Each row comes from the steps of one path. Every step used is in the known rows, and no mark comes twice. Write the path behind each row, first mark first.
Known rows:
kufaz buso: [ 17   1   9   3 -15 -10 -12  18  -5   2 -11 -13 -11 -20   4  -1   4   3
   2  14   1]
dezor satak: [ 18   4   0  -3 -20 -22   1  -3 -12  -7  -8  -1   6  11   2  -6  -3  27
 -14   9 -11]
biborat kufaz buso: [ 14   8  12  21 -11 -26 -11  25  -1  12 -15 -11 -28 -11  13  -5   7  23
   4   8  28]
biborat kufaz buso satak ruva: [ 12  -4  -3  30   2 -19 -39  39  -2  24 -15 -32 -32 -23  34 -17   1  13
  -5  19  37]
napok satak: [ 17   1  -9   3 -18  -1   6  -2 -15  -1  -7   3   8  -2 -10 -16   4  15
 -30  -5  -5]
buso satak: [-11   0 -18   3  21   8  -9   3   7   9   5  -5  -2  -1   8   8  -9 -12
  -8  -6   3]
satak biborat: [ -4   5  12  10  11 -22   8  11   1  -6   1  16  -6  13   9 -12   3  -4
  24  -5   5]
satak biborat kufaz: [ -8  12  16  28  16 -37  10  18   6   5  -4  17 -24  22  17 -16   5  16
  25 -11  33]
biborat kufaz buso satak ruva buge: [ 29 -24  -1  19  15 -13 -36  33  -4   9 -12 -48 -56 -34  38 -11  -7   5
  11  28  29]
dezor kufaz buso satak ruva: [ 37 -10  -4  10 -20 -16 -43  29 -21   8 -12 -33 -16 -12  29  -4 -11  11
 -25  35  -2]
kufaz napok meror: [-25  14  15  15  17   9  14  -6  14 -13  -8  11 -20  17 -25  16  16 -17
  16 -24   2]
buso satak biborat kufaz napok: [-35  24  -4  30  37 -35  16   4  17  -1  -5  14 -49  29   2  -3  -7  10
  17 -34  28]
kufaz napok satak ruva: [ 10   1  -7   6 -26  -6   1  -9 -20 -12 -19 -10 -15  -6 -21 -31   5  22
 -29  -4  -6]
dezor meror: [ -4  -4   8  13   7  17  -6  -2  22 -23  -1  -2  19  -1  -8  15  19 -21
   4  -9   8]
dezor kufaz: [ 21  -1   2  -1 -17 -13  -2  -3 -14  -6  -2  -1  -3  19   4  10 -10  18
 -19   9 -12]
buso buge: [ 18 -15  -6  -7   7 -13   4   2   7 -21   0   0 -25  -4   5  11  -4  -4
  16   9  -1]
dezor kufaz napok satak: [ 23  13  -8   0 -34 -19  20 -22 -26 -21 -16   4 -17  24 -30  -2  -8  39
 -48 -12 -24]
napok satak ruva kufaz: [ 11  10 -12   0 -24 -17 -17  21 -21   6  -5 -25  16  -9  18 -29   9  23
 -17  13  -2]
kufaz napok: [-16  13  -1  -2   0  -5  15 -17   4 -14  -7   2 -22   7 -25   5  -3   6
   0 -17  -8]
ruva kufaz: [-15  21  -5  -9   4 -16  -4  14   4   4   8 -13   8   4  14   8   1   6
  12   1  -3]
biborat kufaz napok: [-20  19   3  16   4 -21  16 -10   8  -4 -11   3 -40  16 -15   1   0  26
   1 -23  20]
ruva kufaz napok: [-31  33  -7 -11   3 -21  11  -4   8 -11   0 -11 -14  11 -10  12  -2  12
  13 -15 -11]
biborat kufaz: [ -3   7   4  18   5 -16   2   7   4  11  -4   1 -19   9   9  -4   2  20
   1  -7  28]

Write each row's path:
[ 24   6   5  15   0 -37 -14  29 -11  -2  -6  -3 -21  12  25   4 -12   6
  -1  13  -3]
dezor kufaz buso satak biborat
[-23  21  -3  -5  -5 -22  -9   7  -1  -8  -5 -26 -15   0   3  -8   2  14
  13   1  -5]
satak ruva kufaz napok
[ 27  13  16  33 -17 -48   4  34 -15   6 -22   8 -25   0  13 -33  14  34
  -2  -2  28]
napok satak biborat kufaz buso
[  6   8  -3  24 -22 -22   2  -2 -16  -1 -23  -9 -33   3 -12 -35   7  42
 -29 -11  21]
biborat kufaz napok satak ruva
[ 33 -31  -5   1  10   4 -38  26  -8  -2  -7 -50 -39 -43  30  -8  -9 -15
  10  35   2]
kufaz buso satak ruva buge
[ 26 -11  -7   8 -26  -1 -14   8 -24   3 -12 -12   8 -13   3 -36   8  17
 -30  12   1]
napok satak ruva
[ -4  18   2  10  -6 -27  30  -9 -10 -21 -14  21 -20  19 -26 -23   4  17
  -5 -26  -8]
kufaz napok satak biborat
[ 18  18   4  10 -23 -40  28 -11 -24 -27 -15  19 -23  38 -21 -14  -5  35
 -24 -17 -19]
dezor kufaz napok satak biborat
[-13  27  -3   8  21 -39 -17  46   7   9   2 -15 -10  -3  36   2  -1  -7
  31   5   5]
ruva kufaz buso satak biborat
[ 29  11  -3   2 -39 -27 -30  40 -26   8 -16 -37   5 -29  22 -30  13  26
 -15  27  -2]
napok satak ruva kufaz buso
[-24  25  15  26  16 -42  25   0  10 -10 -10  18 -46  29  -7 -11   2  22
  26 -28  24]
satak biborat kufaz napok
[ -2  20  -7  19 -13 -22  23 -12  -7  -4 -18   7 -32  14 -25 -15   4  41
 -29 -28  14]
biborat kufaz napok satak
[ 47  -5  -9  -5 -32 -41 -26  42 -18 -14 -16 -37 -20 -32  27 -20   9  22
   1  36  -3]
napok satak ruva kufaz buso buge
[ -9  22 -15  -3   9 -19 -25  36   5  14   2 -30  -4 -17  27  14  -3  -3
   6  10   0]
ruva kufaz buso satak
[-43  23  -5  15  32   0 -18  22  17   3   0 -22 -14  10  10  12  11 -22
  21 -13   8]
buso satak ruva kufaz napok meror
[ -5  26  -3  -8 -26 -45  -8   3 -12 -14 -13 -26  -9  11   5 -13  -1  41
  -1  10 -16]
dezor satak ruva kufaz napok
[  3   6   2  16  18 -23 -12  33   4   4  -5  -2 -18  -7  21  -6  -2 -13
  18   4   8]
kufaz buso satak biborat
[-19  12  -3  32  37 -29   1  21  14  14   2  12 -26  22  25  -8  -4   4
  17 -17  35]
buso satak biborat kufaz
[  9  12   6  31  -2 -38  16  16 -10   5 -10  20 -15  20   8 -31  10  31
  -4 -16  27]
napok satak biborat kufaz
[ 11  10   7  -1 -21 -27 -36  42 -11   8  -9 -40  -3 -27  32 -14   9  11
  15  32   3]
satak ruva kufaz buso
[-34  22 -22  -2  16 -13 -18  10   7   1   0 -31 -17  -1  11   0  -8   1
   5  -5  -2]
buso satak ruva kufaz napok
[ 16 -10  -7  12  -3  -3 -41  32  -7  14 -10 -32 -13 -31  25 -14  -2  -7
  -6  26   9]
kufaz buso satak ruva
